Each row comes from the steps of one path. Every step used is in the known rows, and no mark comes twice. Write the path behind each row, first mark first.
Known rows
razad-marut: [-13 -16 -11  -6  -3  24   1   8  -1  21   6 -14  -5  -6   9  -2 -29  -2
   0   5  15   0   3   7   6  -4 -12 -28  11  -4 -10   9  22  -6  -9]
rivota-vuvel-dofov: [  8  -6   4 -11  18   5  -2  -4 -20  15  14  -3  21  10  12   0 -19  -2
   4   9   1   7   4   3  10   1  10  -8   7  -5  -8 -21   4  -2   6]
muku-marut-razad: [-17   1   8 -12  -8  40  -8   0  -3  22  -1  -8  -2 -21 -17   5   8  -8
 -30   9  17  11   0   6  14  -3  17 -36   1 -16   8  -7   5  -9   2]
muku-marut: [-11  -6 -10  -6   4  30  -4   2  -7  21   3  -2 -24 -13 -13   3   9  -5
 -14   8   9   6   1   6  17  -7  -1 -36  -5 -10   7  -2  -1  -4  -2]
rivota-sote-razad-marut: [-20  -1  18 -10 -16  16  -1 -18   4  23   7  -1  29  -3  19  -9 -46   3
   4   4  16  16   5   0   2  -3 -16 -45  13  -6 -17 -23  -4  -7  -1]
marut-razad-sote-tudodu-vasi: [  3  12  24 -17 -38   4 -18 -11   9  -3   5 -11  44  -9  15 -10 -71  -3
 -11   6  10  17   7   0 -14  -6  21  -4   1  -7  -1 -39  25 -13   4]
tumis-vasi-tudodu-sote-razad-marut: [  6 -13   9  -7 -26  -6 -11  15  -4   8  10   8  13   1   5 -12 -28   5
   4  13   9  22   8   3  -6  -4  -4   4   5  -4  -2 -33  31 -15  -4]
lolo-marut-razad: [ -6 -13   9 -19  -4  22  -8   2  -5  25   3  -7 -12  -4   8  10 -12  -2
 -31  10  16   4   4   9   6   5  23 -23  -2  -8   1  13  30  -6   0]
rivota-legat-tulakoz: [ 15   8   6   0  26  16  -3 -10  20  11  11  -3   4  -8  35  -3 -28   2
  -2   1 -15  -5   3  -8   5  -1  -5 -11 -20 -14   3 -11  27 -12  -8]
sote-rivota: [  2 -22 -16  -4  13   8  -2  -8   5   0  14  12   8   1  23   0 -20   1
  -4   1   7   1  11   8  -4  10 -27  17  14 -11   6  14  -7   0  -2]
tudodu-vasi-tumis: [ 15   8  -7  -3  -6  -7   0   9  -8  14   6  -8 -17 -13  21  -1  -1  -2
  -2  11   3  24   8   6 -21  -5  50   1  -6   9  -7  -5  19   9  -2]
lolo-marut-razad-vasi: [ -6 -14   8 -17  -5  21  -9   9  -5  19   2   3  -7   4   1   3  -6  -3
 -28  11  20  16   7   5  14   6  18 -13  -5  -3  -4  14  36 -10   2]
marut-razad-vasi-tudodu-sote-rivota-vuvel-dofov: [  3   1  19 -10 -27  10 -25   0  -3  -6   8  11  51   6   8 -10 -11  -4
 -14  10  22  31   7   2   3   9   5  20   4  -8  -2 -18  19 -19  10]
movom-marut-muku: [  3  -1  -1   4  -3  24  -7  16 -12  19   0 -19 -15   5  17   6 -30  -5
 -20  12   6  -6  11   6 -14  10  -2 -39  -2  -5  -1   8  18 -20   1]
lolo-marut-razad-vasi-tudodu-sote-rivota-vuvel: [ -1 -18   9  -8 -13  15 -20   4 -12  17   8  19  10  11   6  -1 -26  -3
 -23  13  19  19   7   6   9   3   5  -1  -2  -4  -2  -7  35 -18   2]
vasi-tudodu-sote: [ 26   0  -6   2 -40  -7 -30  -6  -3  -7  16   0  12   3  28  -6 -19   1
  12   8   4   6  -2  10  -9  -9 -17  -5 -12  -7  10 -22   8 -11  -4]
tumis-vasi-tudodu-sote-rivota: [ 19 -12   3  -8 -18 -14 -13  11  -7  -1  13  20  11   7  15 -10 -32   4
   6  10   5  20  12   2  -8  -5 -13  17  -2  -5   7 -30  19 -11  -1]
rivota-sote-razad-vasi-tudodu: [ -5   4  18  -7 -24   0  -9 -16   6   4   9   7  37   6  15 -14 -20   6
   5   7  15  28   5  -2   4  -2 -23 -25   0  -1 -16 -26  -9 -12   4]
lolo-marut-razad-vasi-tudodu: [ -2 -13   6 -14 -14  16 -15   9  -5  14   5   0  -6   4   1   3   4  -1
 -29  13  20  16   3   7  11   4  10 -11  -8  -2  -4  11  34 -16   1]
sote-tudodu-vasi-tumis: [ 18   2 -17  -6 -24  -8  -9   5   2  -1  14  -9 -12 -10  10  -7 -35   3
 -13  15 -17  21  12  -5 -24  -2  13   4  -2   8  -4 -21  24  -5 -15]
movom-marut: [  5 -19  -9  -2   5  18   0   6  -9  23   1  -6 -16   5   6   0 -38  -6
 -27   7   2  -3  11  12   0   8 -18 -43  -4  -5  -2  11  17 -14  -7]
lolo-marut-razad-sote-tulakoz: [-11  -7  11 -22  -7  19 -14  -7  -1  18   5   0   0  -4  14   3 -36  -2
 -24   7  12   2   5   6   5   5  21 -19  -1  -7  -2   6  37  -3   0]
tumis-vasi-tudodu-sote-razad-marut-lolo: [  8  -8   6  -4 -21  -5 -13  14  -2  10  12   9  10   0   8 -13 -21   6
   4  15   9  19   8  -2 -12  -6  -2  -1   8  -4  -1 -30  29 -17  -4]
marut-razad-vasi: [  1   2  19 -16 -17  17  -9   7   8  -2   1  -5  38  -7  -1  -5   0  -4
 -22   8  22  23   8   2   7   6  19   5   0  -5  -3   3  20 -10   8]
tudodu-sote-razad: [ -3  -6  12  -3 -25   9 -15 -11   3  11   9   9  25  -2  26 -13 -50   0
  10   4   5  13   8   6  -6   8  15  -4  12 -11   7 -25  21   5   1]
sote-rivota-legat: [  7 -15 -11   1  17  15  -3 -11  12   7  12  14  13   1  42   0 -35  -2
  -2   2  -1   3   9   1   1   5 -32   4   3 -14   5   6  -5 -12  -5]
sote-tudodu-vasi: [ 19  -8 -11  -9 -22  -8  -8   4   3  -1  12  -5 -10  -2   6  -8 -69   6
  -6  11 -20  15  12  -6 -18  -5   0  12  -4   4   1 -37  27 -12 -15]
movom-sote: [ 23   1   3 -23 -12  -2 -12 -15  -3  13  10  16  10   1  21 -10 -28  -9
   7   7   3 -12  10   2  -6  -5 -24 -25  -8  -4   1 -24 -19   4   0]
vasi-tudodu: [ 23  -5 -11  -2 -27  -7 -17  -1   3  -8  15 -20   3  -2  14   0  20   5
  -4  10   5  -1  -8  12  -7  -8 -24  -6 -10  -5   2  -1   0 -15  -6]
vuvel-rivota-sote: [  2   5  -3 -32  -3  12  -7 -22   4  11  15  11  14   3  44   2 -29  -3
  17   1  22  -7   7  13  -6   5 -30  10   6 -16   7  -4 -42   8   0]

Write each row's path
[ 22 -13   6  -5 -13 -15 -12  11 -11   2  14  23  20   8  11 -10 -40   3
   6  12   4  19  11   2  -6  -9 -12  17   0  -4   4 -41  19 -15  -1] => tumis-vasi-tudodu-sote-rivota-vuvel
[-14 -10   9  -1 -27  18 -14  -7   1  19   8   7  23  -3  23 -15 -60  -2
  11   4  10  14   8   5  -4   7   9 -13  18 -10   1 -25  30   0  -3] => tudodu-sote-razad-marut
[-12   3   7  -6 -25  33 -21   4  -6  12   1   8   8 -10 -17  -5   6  -9
 -21  11  21  27   2   3  17  -4   7 -23  -7 -11   7 -18  14 -17   5] => muku-marut-razad-vasi-tudodu-sote
[ -1  13  27 -17 -27  10 -14 -13   9   0   3 -14  49 -10  20  -5 -41  -5
  -8   3  22   9   3   6  -4  -4  21 -15   2 -11   0 -18  13  -5  10] => marut-razad-sote
[-19  -3   3 -30  -9  21  -5 -21   9  20  14   6  20  -1  34  -3 -28   0
  10   3  27  -3   3  13  -7  13 -29   9  22 -18  -2  -5 -32   3  -3] => vuvel-rivota-sote-razad-marut
[ 28   7  -5 -19 -29 -12 -19 -11  -3   9  13  17   1  -2  18 -17 -45  -7
  -1  15 -12   4  16  -6 -24  -5 -14 -15  -8   5  -3 -44  -5  -2 -10] => movom-sote-tudodu-vasi-tumis
[-15   7  11 -11 -24  27 -15  -5  -3  17   0  -2   5 -15 -13  -5 -38  -7
 -19   9  12  21   3   1   5 -10  17 -29  -3 -11   4 -39  16 -15   2] => muku-marut-razad-sote-tudodu-vasi
[-12  -6   6   3 -22  19 -16  -7   4  21  10   9  19  -5  25 -15 -51  -1
  12   6  10  10   8   1  -9   5  12 -17  21  -9   2 -20  27  -1  -3] => tudodu-sote-razad-marut-lolo
[ -4   1   6   1 -26   7 -17  -4   2   5   9  16  29   0  22 -18 -19  -3
   8   8  11  30  12   3  -4  12  20   1  10  -2  -1 -12  24   5   3] => tudodu-sote-razad-vasi-tumis
[ 14  -9  11  -9 -25 -12 -11  12  -3   3  11   9  15   2   7 -12 -22   6
   3  13   5  22   8   3  -8  -3   0  10   1  -5   2 -33  25 -12  -1] => tumis-vasi-tudodu-sote-razad
[-14  -1  13   2 -31  21 -18  -2   1  17   8   1  23  -3  28 -12 -56  -2
  14   6  12  12   8   3 -11   8  18 -11  19 -10   1 -27  31  -3   1] => tudodu-sote-razad-marut-muku
[  4   4  -8 -32 -13   9 -12 -23   7   5  18  11  14   2  39  -2 -47  -1
  12   4  12  -4   9   7 -11   6 -41  14   7 -14   7 -12 -38   2  -7] => vuvel-rivota-sote-tudodu
[ -1   0   8  -5 -25  14 -12   0  -6  18  -1  -8  11  -3   9  -7 -63 -10
 -37  11   7  17  13   7 -16   7  10 -41  -1  -2  -7 -14  31 -22  -3] => movom-marut-razad-sote-tudodu-vasi-tumis
[  8  -3  -4   8 -42   3 -28  -6   4   4  17  -5  14  -2  22 -11  -9   4
   5  12   9   7  -5   6 -16  -3 -15 -12   6  -8   2 -20  16 -18  -7] => vasi-tudodu-sote-razad-marut-lolo
[  6  -8   0   4 -46   1 -26  -5   2   2  14  -7  18  -1  19 -11 -17   4
   5  10   9  10  -6  11 -11  -1 -17  -7   4  -9   1 -23  19 -17  -7] => vasi-tudodu-sote-razad-marut
[ -1  -1  -1  -6   0  19 -11  13 -12  20   7 -14 -32   5  24  13  -3   1
  -7  14  12  -4   6   3  -4   3  22 -21  -5  -2   1  16  25  -7   3] => lolo-marut-muku
[ 12   8   3 -13 -21   0 -11 -21   2   2  13   7  20   2  26  -7 -71   2
   6   5  -5  14  14  -9  -3 -12 -32 -39  -7  -1  -5 -34 -13  -8  -5] => rivota-sote-tudodu
[ 15   8   6 -13 -24  -8 -11 -16  -3   6  11  11  12   4  26  -9 -91   3
  10   5  -8  22  15 -10 -10 -16 -16 -27 -11   3  -6 -52  -2  -9  -5] => rivota-sote-tudodu-vasi
[  4  -4   1  -2   0  -8 -10 -21  -3  -3  14  16  45  11  30 -13 -71  -3
  21   1  11   5   9   6  -2 -11 -25   2   7  -5  -5 -30  -3  -5   8] => razad-sote-rivota-vuvel
[-21   9  12  -6   0  36 -14 -14   5  18   3   6  14 -16  -1  -5 -25  -8
 -20   4  14  12   3   0  12  -3   3 -26  -3 -20   7 -26  14 -16   4] => muku-marut-razad-sote-rivota-legat-tulakoz
[-19   8  12 -12 -16  33 -13  -7  -2  18  -1  -4  11 -16  -9  -1 -15  -9
 -18   7  21  14   1   5  13  -9  14 -39  -1 -15   5 -20   6 -10   7] => muku-marut-razad-sote
[ 12   7   0  -9 -31 -17 -16 -13   3  -9  12   1  19   6  24 -18 -94   1
  21   5  -5  17  11  -3 -14 -15  -7  -1  -8   4  -4 -51  21  -9  -1] => razad-sote-tudodu-vasi
[ 20  -3  -8   1 -29  -8 -24   9  -2 -15  11  16  18  16  11 -16  -1   0
  13  10  12  29   7   2   7  -5 -22  15 -16   5  -2  -9  17 -15   3] => razad-vasi-tudodu-sote
[ -1 -11   9 -12 -21  16 -21   6  -8  15   5   9  -2   7   8   0 -14  -3
 -21  12  19  19   6   6  10   4  13 -11  -8  -3   0   1  39 -14   2] => lolo-marut-razad-vasi-tudodu-sote
[  0  -2  -4  -5  -5  -6 -12 -20   4  -8  13  12  32   9  37 -12 -60  -3
  22  -2  14   7  11   6  -5  -5 -26   2   5  -7   0 -15  -3  -1   7] => razad-sote-rivota
[ -8  -6  13 -18 -12  17 -13  -5  -5  20   4  -4   2   1  16   3 -33  -4
 -19   8  20   7   4   8   6   0  19 -27  -4  -7  -2  -1  30  -7   4] => lolo-marut-razad-sote
[-14   3  -3   1 -11  30  -6  18  -4  17   5 -27  -4  -6  20   4 -22  -2
   7   9  19  -3   3   1  -8  -2   4 -25  12  -4  -9   5  24 -12  -2] => razad-marut-muku
[ 25  -9  -8   7 -31  -9 -29 -10  -7  -6  19  12  24   8  28  -7 -32   1
  10   8   4   6   0  10 -10  -7 -30   9  -2  -8   8 -29   4 -16  -4] => vasi-tudodu-sote-rivota-vuvel
[-16  15   7  -9 -25  27 -16  -4  -4  16   1  -4   4 -21 -10  -4 -14  -9
 -24  11  14  26   3   1   1  -8  26 -35  -2  -8   1 -27  14 -11   2] => muku-marut-razad-sote-tudodu-vasi-tumis
[ -3  -6  10  -1 -25   7 -17  -4   3   5   8  19  30   5  20 -19 -42  -1
  13   5   9  25  12   2   0   9  10   6   8  -5   2 -24  26   1   4] => tudodu-sote-razad-vasi
